Each row was made from one small tree. Brackets hold a mark, then the marks that hang from it, in alphabetical order. Every link used is in the known rows. Write each row's tree.
Known rows:
[L [Q Z] W]: 0.420; -0.090; 2.023; 0.870; 0.069; 0.329; 0.343; -1.185; -0.734; -2.327; -0.423; -0.485; -0.092; 0.525; -1.444; 0.199; 0.179; -0.025; 0.488; -1.264; 0.595; 1.154
[U [D [R Y]] [X [L W]]]: 0.572; 2.164; 2.139; 1.946; 1.222; -0.131; 0.970; 4.354; 0.634; -4.284; 0.038; -0.891; -2.308; 0.496; -1.293; -0.434; 0.295; -0.273; 0.865; -1.891; 0.648; -0.223
[X J [U D]]: 1.731; -0.240; 1.386; 0.383; 0.650; 1.594; -0.225; 3.419; -1.641; -4.117; 1.048; -1.192; -0.406; 0.379; -0.791; -0.543; 0.725; 0.937; 1.481; -0.774; 0.849; -0.184
[X J L [U [D R]]]: 1.618; 0.228; 1.636; 1.068; 0.668; 0.827; -0.640; 5.689; -1.170; -4.532; 0.640; -0.861; -1.103; 0.018; -0.846; -1.021; 0.523; 0.813; 1.842; -2.122; 1.515; -0.643
[X J L U]: 0.798; -0.041; 1.751; 0.791; 0.818; 0.953; -1.242; 4.786; -1.585; -4.104; 0.969; -0.496; -0.412; 0.811; -0.705; -0.820; 0.373; 0.867; 2.041; -1.495; 1.738; -0.604
[U D]: 0.585; 0.852; 1.685; 0.599; 1.028; 0.720; 0.623; 1.492; -0.528; -3.234; 0.149; -0.680; -0.260; -0.431; -0.757; 0.502; 0.597; 0.431; 0.736; -0.537; 0.855; -0.275
[Y R]: 0.351; 1.047; 1.583; 0.395; 1.123; 0.328; -0.618; 1.935; -1.184; -3.431; 0.922; -0.737; 0.504; -0.221; -0.614; 0.428; 0.466; 1.122; 0.378; -1.443; 1.159; 0.057
[U D [Q [L W] Z] X]: 0.277; 1.991; 1.835; 1.625; 1.473; 0.526; 2.156; 1.452; 0.636; -3.788; -0.068; -2.215; -1.839; 0.429; -1.813; 0.698; 0.375; -1.381; 0.382; -1.347; 0.693; -0.794
[X J L]: 0.201; 0.094; 2.517; 0.380; 0.638; 0.783; -0.624; 4.269; -0.721; -3.827; 0.169; -0.336; 0.024; 0.009; -0.580; -0.112; 0.218; 0.230; 1.472; -1.558; 1.743; -1.168
[Z [Q [L W]]]: -0.184; 0.812; 2.480; 0.721; 2.309; 0.476; 0.142; 0.355; -0.725; -3.399; -0.214; -1.117; -0.529; 0.629; -1.423; 0.519; 0.504; -0.568; 1.035; -0.758; 1.359; -0.717
[Q L]: -0.220; 1.448; 2.094; 0.845; 1.499; 0.748; -0.293; 1.222; -0.512; -3.768; 0.178; -0.418; -0.235; 0.509; -0.678; 0.299; 0.532; 0.294; 1.236; -1.570; 1.815; -0.821
[X J [L Q W] [U [D R]]]: 1.767; -0.305; 1.825; 1.048; 0.731; 0.747; -0.167; 4.652; -1.243; -4.249; -0.163; -0.673; -1.493; 0.067; -1.198; -1.018; 0.444; 0.235; 1.542; -2.944; 0.894; -0.376
[Q [L W] Z]: -0.270; 0.697; 1.784; 1.589; -0.447; 0.010; 0.089; 0.583; -0.061; -3.123; -0.427; -0.902; -0.133; 0.604; -1.204; 0.123; 0.051; 0.094; 1.369; -2.181; 1.792; -0.069
[D R]: 1.154; 1.124; 2.182; 0.988; 0.497; 0.227; -0.481; 1.750; -0.503; -3.561; 0.797; -0.526; 0.169; -0.242; -0.825; -0.327; 0.728; 0.953; 0.902; -1.238; 1.627; 0.994
[U [X L]]: -0.219; 1.859; 2.329; 1.033; 1.494; 0.143; -0.180; 2.677; -0.369; -3.672; 0.836; -0.503; -1.401; 1.037; -0.783; 0.213; 0.212; -0.032; 0.635; -0.561; 1.451; -0.380
[D [R Y] [U X]]: 1.969; 2.351; 2.120; 1.979; 0.950; 1.264; 0.267; 2.337; 0.263; -3.729; 2.571; -0.762; -1.969; 1.955; -1.397; -1.491; 1.062; 0.556; 1.111; -1.219; 0.809; 1.463
[X [U D Q]]: 1.000; 0.835; 1.075; 1.046; 1.918; 1.118; 0.321; 1.528; -1.341; -3.426; 1.088; -1.165; -0.224; 0.520; -1.241; -0.031; 0.857; 0.605; 1.396; -0.354; 0.830; 0.309
[W [L Q]]: -0.103; 1.530; 2.301; -0.149; 2.018; 0.049; -1.027; 0.050; -1.146; -3.092; 1.289; -0.486; -0.738; 1.287; -0.350; 0.546; 0.500; 0.253; 0.381; -0.833; 0.822; 0.408
[R Y]: -0.358; 1.523; 1.903; 1.233; 1.698; 1.201; -0.148; 1.407; -0.155; -3.330; 0.899; -0.283; 0.411; 1.585; -1.064; -0.378; 0.417; 0.909; 1.741; -0.016; 0.672; 0.592
[W [L [Q Z]]]: -0.047; 1.501; 2.117; 0.107; 1.328; -0.064; -1.019; -0.347; -0.965; -2.887; 1.346; -0.788; -0.738; 1.348; -0.499; 0.466; 0.340; 0.327; 0.343; -0.705; 0.946; 0.751
[Z Q]: 0.170; 0.798; 2.398; 0.347; 2.317; 0.689; -0.113; -0.053; -1.028; -3.012; 0.579; -1.138; -0.100; 0.509; -1.281; 0.513; 0.593; -0.051; 0.705; 0.778; 1.227; 0.038
[X J [U [Q Z]]]: 1.408; -0.210; 1.495; 0.664; 0.611; 1.667; -0.279; 2.288; -1.492; -3.710; 1.464; -1.672; 0.365; 0.914; -1.262; -0.497; 0.635; 0.634; 1.609; -0.367; 1.159; 0.431

Write each row's tree:
1.184; 0.928; 2.325; 1.151; 1.141; 1.382; 0.845; 2.512; -0.323; -3.263; 1.794; -0.982; -1.522; 1.469; -1.420; -0.310; 0.851; -0.807; 0.975; -1.522; 0.886; -0.277 -> [D [U Q [X J [L W]]]]
1.064; 1.503; 1.769; 1.264; 1.091; 0.693; 0.614; 2.424; 0.088; -3.776; 0.286; -0.785; -0.530; -0.212; -1.058; -0.325; 0.701; 0.716; 1.074; -1.040; 0.724; 0.376 -> [U [D [R Y]]]
0.258; 0.430; 1.087; 2.008; 0.898; -0.085; 0.305; 3.081; -0.812; -3.181; 0.087; -0.917; -0.651; 0.462; -1.574; -0.275; 0.243; 0.085; 1.977; -1.953; 1.204; -0.115 -> [X [L W] [U D [Q Z]]]
0.814; 1.803; 2.164; 1.599; 0.868; -0.409; 0.896; 4.078; 0.272; -4.150; -0.050; -0.937; -2.292; -0.143; -1.126; -0.099; 0.351; -0.371; 0.515; -2.087; 0.949; -0.383 -> [U [D R] [X [L W]]]
0.259; 1.239; 2.635; 0.788; 1.927; 1.199; 1.173; 2.574; -0.096; -4.381; 0.407; -1.725; -1.045; 0.993; -1.425; 0.457; 0.552; -1.381; 0.720; -1.579; 0.910; -1.163 -> [U [Q [L W]] [X J]]
2.294; 1.879; 2.313; 1.679; 0.661; 1.634; 0.278; 3.156; 0.201; -4.045; 2.561; -0.977; -1.924; 1.870; -1.362; -1.628; 1.083; 0.429; 1.159; -1.375; 0.712; 1.163 -> [D [R Y] [U [X J]]]
1.683; -0.095; 1.431; 0.458; 1.323; 1.837; 0.366; 3.169; -1.446; -4.073; 1.078; -1.649; -0.133; 0.330; -1.147; -0.283; 0.870; 0.371; 1.481; -0.701; 0.722; -0.295 -> [X J [U D Q]]
1.410; -0.058; 1.495; 0.730; 1.323; 1.697; 0.548; 3.422; -1.243; -4.361; 0.558; -1.623; -0.427; 0.398; -1.232; -0.310; 0.805; -0.005; 1.701; -1.780; 0.818; -0.811 -> [X J [U D [Q [L W]]]]
1.242; 1.566; 2.054; 1.085; 1.590; 1.501; 0.837; 0.737; -0.452; -2.947; 2.365; -1.042; -1.328; 1.587; -1.375; -0.091; 1.071; -0.387; 0.646; -0.428; 0.831; 0.403 -> [D [U Q X]]
1.231; 1.362; 2.507; 1.293; 1.479; 0.443; 1.775; 4.822; 0.488; -4.538; 0.022; -1.881; -1.875; -0.345; -1.587; 0.069; 0.556; -1.358; 0.556; -2.257; 0.658; -1.012 -> [U [D R] Q [X J [L W]]]
0.905; 1.233; 2.086; 1.364; 0.687; 0.737; 0.216; 1.991; -0.485; -2.970; 1.790; -0.312; -1.800; 1.599; -1.100; -0.428; 0.711; -0.116; 0.951; -1.416; 1.085; 0.163 -> [D [U [X [L W]]]]
1.473; -0.093; 1.336; 0.981; 0.679; 1.552; 0.576; 3.051; -1.034; -4.135; 0.562; -1.912; -0.476; 0.459; -1.424; -0.394; 0.646; 0.075; 1.692; -1.572; 0.917; -0.468 -> [X J [U D [Q [L W] Z]]]
1.988; 0.363; 1.648; 1.050; 0.645; 1.115; -0.408; 4.050; -1.068; -4.151; 0.465; -1.118; -1.616; 0.093; -1.145; -1.101; 0.428; 0.643; 1.325; -1.874; 1.283; -0.075 -> [X J [L [Q Z]] [U [D R]]]
1.994; 2.093; 2.162; 2.026; 0.599; 0.713; 0.545; 2.124; 0.292; -3.325; 2.272; -1.330; -1.912; 1.031; -1.668; -0.930; 0.971; -0.222; 0.753; -1.620; 1.480; 1.029 -> [D R [U [Q Z] [X L]]]
1.447; 1.433; 2.117; 1.196; 0.920; 1.825; 0.954; 1.280; -0.088; -3.401; 2.133; -1.591; -1.680; 1.625; -1.512; -0.326; 0.908; -0.650; 0.752; -1.055; 1.082; -0.094 -> [D [U [Q L Z] [X J]]]
1.485; 1.018; 1.149; 1.273; 1.677; 0.923; 0.255; 2.002; -1.180; -3.682; 1.159; -1.288; -0.400; 0.240; -1.299; -0.325; 0.971; 0.713; 1.361; -0.758; 0.987; 0.650 -> [X [U [D R] Q]]
0.425; 1.031; 1.553; 1.122; 2.012; 0.631; -1.119; 1.930; -1.609; -3.350; 0.768; 0.010; -1.023; 1.053; -0.939; -0.540; 0.432; 0.873; 1.474; -1.015; 1.514; 0.227 -> [X [L Q] U]
0.472; 1.013; 1.398; 1.370; 1.350; 0.501; -1.085; 1.535; -1.411; -3.108; 0.806; -0.312; -1.009; 1.134; -1.077; -0.635; 0.273; 0.946; 1.412; -0.871; 1.615; 0.575 -> [X [L [Q Z]] U]
1.265; 1.280; 2.318; 1.013; 1.427; 1.611; 0.710; 2.433; -0.347; -3.330; 2.100; -1.054; -1.585; 1.435; -1.321; -0.301; 0.930; -0.604; 0.884; -1.039; 1.001; -0.315 -> [D [U Q [X J L]]]
0.816; 1.868; 2.317; 0.676; 2.442; 1.599; 1.963; 3.083; 0.251; -4.701; 0.298; -2.217; -1.867; 0.217; -1.383; 0.637; 0.709; -1.399; 0.325; -1.180; 0.630; -1.716 -> [U D [Q L] [X J]]
2.236; 2.057; 2.367; 1.749; 1.355; 1.853; 0.875; 2.880; 0.380; -4.011; 2.627; -1.439; -1.669; 1.825; -1.712; -1.375; 1.224; -0.127; 1.144; -1.296; 0.572; 1.008 -> [D [R Y] [U Q [X J]]]
1.095; 0.059; 1.543; 0.840; 0.904; 1.044; -0.559; 5.241; -1.364; -4.251; 0.567; -0.779; -0.934; 0.284; -0.749; -0.698; 0.426; 0.686; 1.894; -1.687; 1.379; -0.988 -> [X J L [U D]]
1.653; 1.697; 2.552; 0.829; 1.356; 0.707; 0.853; 4.252; 0.095; -4.630; 0.172; -1.312; -2.682; -0.261; -1.034; -0.274; 0.495; -0.447; 0.046; -1.634; 0.830; -0.670 -> [U [D R] [X J [L Q]]]
2.303; 1.821; 2.192; 1.476; 0.410; 0.866; 0.073; 1.939; -0.236; -3.523; 2.455; -0.779; -1.916; 1.111; -1.129; -0.997; 1.136; 0.393; 0.583; -1.423; 1.252; 1.273 -> [D R [U X]]
1.513; 1.011; 0.997; 1.514; 1.028; 0.794; 0.298; 1.592; -0.952; -3.452; 1.213; -1.577; -0.392; 0.298; -1.465; -0.426; 0.797; 0.781; 1.341; -0.590; 1.086; 1.006 -> [X [U [D R] [Q Z]]]
